Every row comes from one small tree of marks. The marks that hang from a mark follow it in brackets, in the order of their numbers. Every link used is in the known rows. Which tree was each row made from?
Known rows
z_409(z_684(z_231 z_512)): [ 1.179  0.775 -1.384  0.841  0.177 -0.588  0.120  0.607 -0.505  0.743
  0.178 -1.381 -0.268  0.769 -4.067  0.600  1.084 -3.053  2.549 -2.086
  1.037]
z_512(z_45 z_684(z_231 z_409(z_892))): [ 1.331 -0.830 -3.641  1.621 -1.184 -0.676 -0.464  1.607 -0.417  6.080
  0.609 -2.375 -1.300  0.228  3.024  0.304 -0.218 -0.097  5.034  0.251
  0.037]
z_684(z_231 z_409 z_512): [ 1.035  2.942 -2.838  1.972  0.436 -0.853  3.111  1.086 -1.587 -1.250
  2.381 -2.797 -1.840 -0.024 -7.064  0.648  1.710 -2.334  4.687  0.580
  0.836]
z_892(z_409 z_512(z_45 z_684(z_231))): [ 1.189 -0.772 -0.413  0.853 -1.309 -1.026  1.093  0.718 -1.252  7.632
 -0.674 -0.935 -1.697 -0.505  6.189  0.535 -0.549  1.907  2.797  0.641
  0.291]
z_684(z_175 z_512): [ 0.461  0.789 -2.854  0.756 -0.891 -1.012  1.643  0.471 -0.930 -0.091
  1.677  0.015  0.108  1.402 -5.129  1.582  0.470 -1.588  0.998  0.764
  1.610]
z_409(z_684(z_231 z_512) z_892): [ 0.541  1.090 -3.730  0.879 -0.777 -1.445 -0.065 -0.324  0.320 -0.813
 -0.601 -1.635  1.857  1.199 -4.330  0.820  0.100 -4.084  1.673 -0.584
 -0.046]
z_175(z_684(z_231 z_409(z_892(z_512)))): [ 0.422  1.998 -2.937  1.718 -1.045 -1.230  2.752 -0.867 -0.752 -1.717
  0.899 -2.993 -1.637 -1.358  1.015  1.098 -0.627 -1.293  3.408 -0.711
  0.014]
z_45(z_512): [ 0.041  0.893 -0.559  0.368  0.179 -0.572  1.226 -0.889  0.477 -2.339
 -0.721  0.679 -0.761  0.831 -3.926  1.566 -0.685 -1.157 -0.374 -0.188
  0.531]
z_409(z_892(z_512(z_45))): [-0.748 -0.535 -2.299  0.429 -0.809 -1.987  0.015 -1.442  0.576  1.149
 -0.228 -0.186  1.257  0.013  0.864  1.250 -2.174 -1.971 -1.650  1.072
  0.042]
z_175(z_684(z_231 z_409(z_892) z_512)): [ 0.881  2.524 -4.005  2.127 -0.896 -0.986  2.279 -0.538 -0.603 -2.503
  0.373 -3.407 -1.476  0.249 -2.672  0.651 -0.116 -2.917  4.910 -0.407
  0.056]
z_892(z_409(z_684(z_231)) z_512(z_45)): [ 0.664 -0.558  0.405  1.355 -0.777 -1.268  0.798  0.779 -0.964  3.488
 -0.029 -0.170 -0.088 -0.851  2.892  1.017  0.545  0.504  1.592 -2.188
  0.138]
z_512(z_45 z_684(z_175 z_231 z_409)): [ 2.103 -1.446 -3.362  2.102 -1.271 -0.413  0.789  3.341 -1.672  8.018
  2.857 -1.883 -2.896  0.043  2.886  1.142  1.172  1.440  6.144 -0.922
  1.621]
z_684(z_175 z_231 z_409(z_892) z_512): [ 0.783  2.875 -6.806  2.488 -1.449 -2.165  4.017  1.229 -1.592 -2.046
  3.669 -2.728  0.294  0.617 -7.972  1.918  1.474 -2.578  4.336  1.993
  0.658]
z_45(z_512(z_684)): [ 0.788  0.125 -0.268 -0.220 -0.647 -0.064  0.057 -0.625  0.520  0.874
 -1.927  0.814 -1.366  1.299 -1.209  1.581 -1.375  0.279  0.993 -0.180
  0.944]
z_175(z_684(z_231 z_512)): [ 1.312  1.050 -2.128  1.428  0.115 -0.282  1.303 -0.358 -0.615  1.399
 -0.331 -3.153 -2.770  0.609  0.564 -0.173 -0.174 -3.029  3.503 -1.367
  0.979]
z_342(z_512): [ 0.519  1.025  2.597 -0.332  0.459 -0.160 -0.754 -1.044 -0.527 -2.284
  0.003  0.146 -1.115  0.890 -0.567  1.291 -0.001 -1.338 -0.803  1.853
 -0.204]
z_342(z_512(z_45 z_684(z_175 z_231))): [ 2.415 -1.411 -0.562  0.924 -0.540 -0.559 -1.025  1.433 -1.460  7.136
  1.434 -1.502 -3.235  1.551  4.703  1.817  0.194 -0.734  2.934  1.144
  1.334]
z_175(z_684(z_231 z_409)): [ 1.199  1.194 -1.204  1.946 -0.177  0.183  1.936  0.751 -1.069 -0.320
  1.244 -2.847 -3.055 -1.119  1.837  0.045  0.900 -0.164  5.088 -2.269
  0.211]
z_892(z_512(z_45 z_684(z_231 z_409))): [ 1.245 -0.241 -1.054  1.249 -0.485 -0.964  1.245  0.947 -1.437  6.430
  1.453 -1.785 -2.905 -0.919  2.413  1.388 -0.418  0.316  3.979 -0.455
  1.698]
z_512(z_684(z_231 z_409)): [ 1.606  0.792 -1.376  0.916 -0.685  0.260  1.072  1.745 -1.267  3.467
  1.002 -2.075 -2.383 -0.533  0.912  0.212  1.047  1.462  5.426 -0.010
  0.458]

Write each row's tree
[ 0.884  0.364  0.308  0.919 -0.931 -0.144  0.558  1.384 -0.749  0.323
 -0.639 -0.288  0.744 -0.389  1.324 -0.217  1.831  1.464  2.462 -1.671
 -1.155]
z_892(z_409(z_684(z_231)))
[ 1.714  0.176 -3.387  0.964 -1.034 -0.776  1.970  0.969 -0.666  3.695
  0.542 -0.874 -2.289  1.161 -0.840  2.120 -0.163 -0.068  2.986 -0.108
  1.659]
z_45(z_512(z_684(z_175 z_231)))
[-0.234 -1.457 -2.713  0.752 -2.091 -2.211 -0.627 -0.232  0.305  1.434
  0.857  1.186  2.573  0.333 -0.057  2.884 -1.086 -1.337 -0.983 -1.675
  1.000]
z_409(z_684(z_175) z_892(z_512(z_45)))
[ 1.259 -0.614 -2.118  1.105 -0.794 -0.574  0.631  2.093 -0.946  2.296
  2.072 -0.806 -0.020 -0.074 -0.362  1.223  1.847 -0.357  2.490 -2.611
  1.000]
z_409(z_684(z_175 z_231))
[ 1.553  1.628 -1.771  1.178 -0.444 -0.354  2.154  0.693 -0.582  0.795
  0.172 -1.129 -2.939  0.332 -3.122  1.726  0.162  0.154  4.368 -0.217
  0.968]
z_45(z_512(z_684(z_231 z_409)))
[ 1.484 -1.337  2.562 -0.254 -0.153  0.170 -2.912 -0.295 -0.266  4.332
 -1.043  0.240 -2.387  1.614  4.437  1.112 -1.028 -0.465  0.973  1.138
  0.595]
z_342(z_512(z_45 z_684))
[ 1.556 -0.448 -2.416  2.025  0.326 -0.447  0.349  0.213 -0.469  4.596
 -0.203 -3.149 -3.418  0.929  2.511 -0.204 -0.404 -3.453  3.858 -2.088
  1.317]
z_175(z_684(z_231 z_512(z_45)))
[ 1.860 -0.869 -3.109  0.675 -1.402 -0.245  0.847  2.041 -1.339  6.779
  1.381 -1.733 -1.800  0.392  3.407  0.677  0.553  1.161  3.702  0.221
  1.249]
z_512(z_684(z_175 z_231))
[ 0.703  1.628 -5.155  2.682 -0.233 -1.838  1.785  0.842 -0.765  0.669
  1.848 -3.145 -0.436  0.727 -5.169  0.711  0.523 -3.843  4.256  1.100
  0.235]
z_684(z_231 z_409(z_892) z_512(z_45))
[-0.094 -0.630 -2.861  0.327 -2.270 -1.099 -0.806  0.250  0.529 -1.554
  0.310  1.088  3.158  0.720 -1.354  1.798  0.042 -0.452 -0.136 -1.355
 -0.117]
z_409(z_684(z_175) z_892)
[ 0.390  0.981 -1.153  1.739  0.160 -0.661  0.851  0.654 -0.678 -0.254
  1.415 -0.504 -1.168  0.704 -5.703  1.009  0.622 -1.915  3.278 -0.296
  1.134]
z_684(z_409 z_512(z_45))
[ 0.563 -1.688  0.384 -0.104 -0.710 -0.699 -0.876 -0.387 -0.238  6.728
 -0.624  0.239 -1.537  0.009  4.324  1.265 -1.926  0.326  0.580 -0.279
  1.671]
z_892(z_512(z_45 z_684))
[ 1.006  0.999 -1.660  0.867 -1.660 -0.460  1.993  0.724 -0.548 -0.707
  0.856  1.037 -1.658  0.903 -4.119  2.999  0.006  1.538  3.211 -0.222
  1.587]
z_45(z_512(z_684(z_175 z_409)))
[ 0.311  0.605 -3.141 -0.099 -1.403 -1.622  0.897 -1.103 -0.149  3.049
 -0.577 -1.739  0.206 -0.193  2.095  1.069 -1.897 -1.007  0.657  1.997
  0.140]
z_409(z_892(z_512(z_684(z_231))))
[ 1.338  2.639 -4.637  2.483 -0.591 -1.364  4.215  2.104 -2.328 -0.477
  4.307 -2.437 -1.545  0.261 -7.602  1.758  2.337 -1.632  5.152  0.668
  1.647]
z_684(z_175 z_231 z_409 z_512)
[ 1.031 -0.157 -1.879  0.223 -1.455 -0.515  0.954  0.127 -0.028  1.641
 -0.387  1.037 -1.309  1.462 -1.564  2.507 -0.837  0.819  1.458 -0.095
  1.607]
z_45(z_512(z_684(z_175)))
[ 1.354  2.351 -1.958  2.128 -0.144 -0.228  2.481  0.180 -1.263 -1.195
  0.992 -3.216 -3.342 -0.084 -2.411  0.460  0.785 -2.195  5.489 -1.584
  0.965]
z_175(z_684(z_231 z_409 z_512))
[ 0.064  0.698 -2.453  0.453 -0.944 -1.958  0.627 -0.849  0.090 -0.339
 -0.018 -1.221  1.611 -0.567 -0.947  1.510 -0.632 -2.483 -0.053 -0.985
  0.038]
z_409(z_684(z_231) z_892(z_512))
[ 1.747  1.277 -3.255  1.613 -1.226 -0.773  3.068  1.534 -1.191  1.180
  1.774 -0.863 -2.675  0.559 -3.536  2.687  0.727  0.748  4.750 -0.137
  1.628]
z_45(z_512(z_684(z_175 z_231 z_409)))
[ 1.317  1.397  2.922 -0.271 -0.631  0.383 -0.786 -0.322 -1.005 -1.161
  0.022  0.192 -2.261  0.652 -0.416  1.794  0.129  0.855  2.623  1.748
  0.151]
z_342(z_512(z_684(z_409)))
[ 1.038  1.767 -3.533  1.163 -1.105 -0.984  1.978 -0.033 -0.038 -0.460
 -0.318 -1.363 -1.515  0.635 -3.523  1.880 -0.633 -0.689  3.798  0.753
  0.184]
z_45(z_512(z_684(z_231 z_409(z_892))))
[-0.295 -0.329  0.969  0.765 -0.838 -1.195  1.146 -0.242 -0.692  2.287
 -0.338  0.846  0.116 -0.618  2.769  0.855 -0.584  1.374 -0.242  0.469
 -0.148]
z_892(z_409 z_512(z_45))
[-0.409  0.545 -3.816  1.714 -1.965 -2.268  2.316  0.419 -0.847 -0.869
  3.233  0.045  0.986 -0.502 -2.746  2.921 -0.197 -0.120  1.191  0.769
  0.787]
z_684(z_175 z_409(z_892(z_512(z_45))))
[ 0.761 -0.402 -3.969  1.461 -0.569 -1.639 -1.089  0.251  0.434  2.133
 -0.471 -1.694  1.312  1.506 -2.427  0.707 -0.163 -4.557  1.997 -1.413
  0.297]
z_409(z_684(z_231 z_512(z_45)) z_892)
[-0.193  0.779 -1.909  0.053 -1.265 -1.142 -1.205 -1.202  0.973 -3.207
 -1.647  0.453  3.046  1.489 -5.205  1.171 -0.659 -3.224 -0.055 -0.713
 -0.121]
z_409(z_684(z_512) z_892)
[-0.876  2.244 -1.701  0.634 -1.185 -1.603  2.073 -1.115 -0.299 -4.361
  1.127 -0.204  1.243 -1.093 -4.152  1.837 -0.660 -0.394  0.393  1.431
 -0.273]
z_684(z_409(z_892(z_512)))
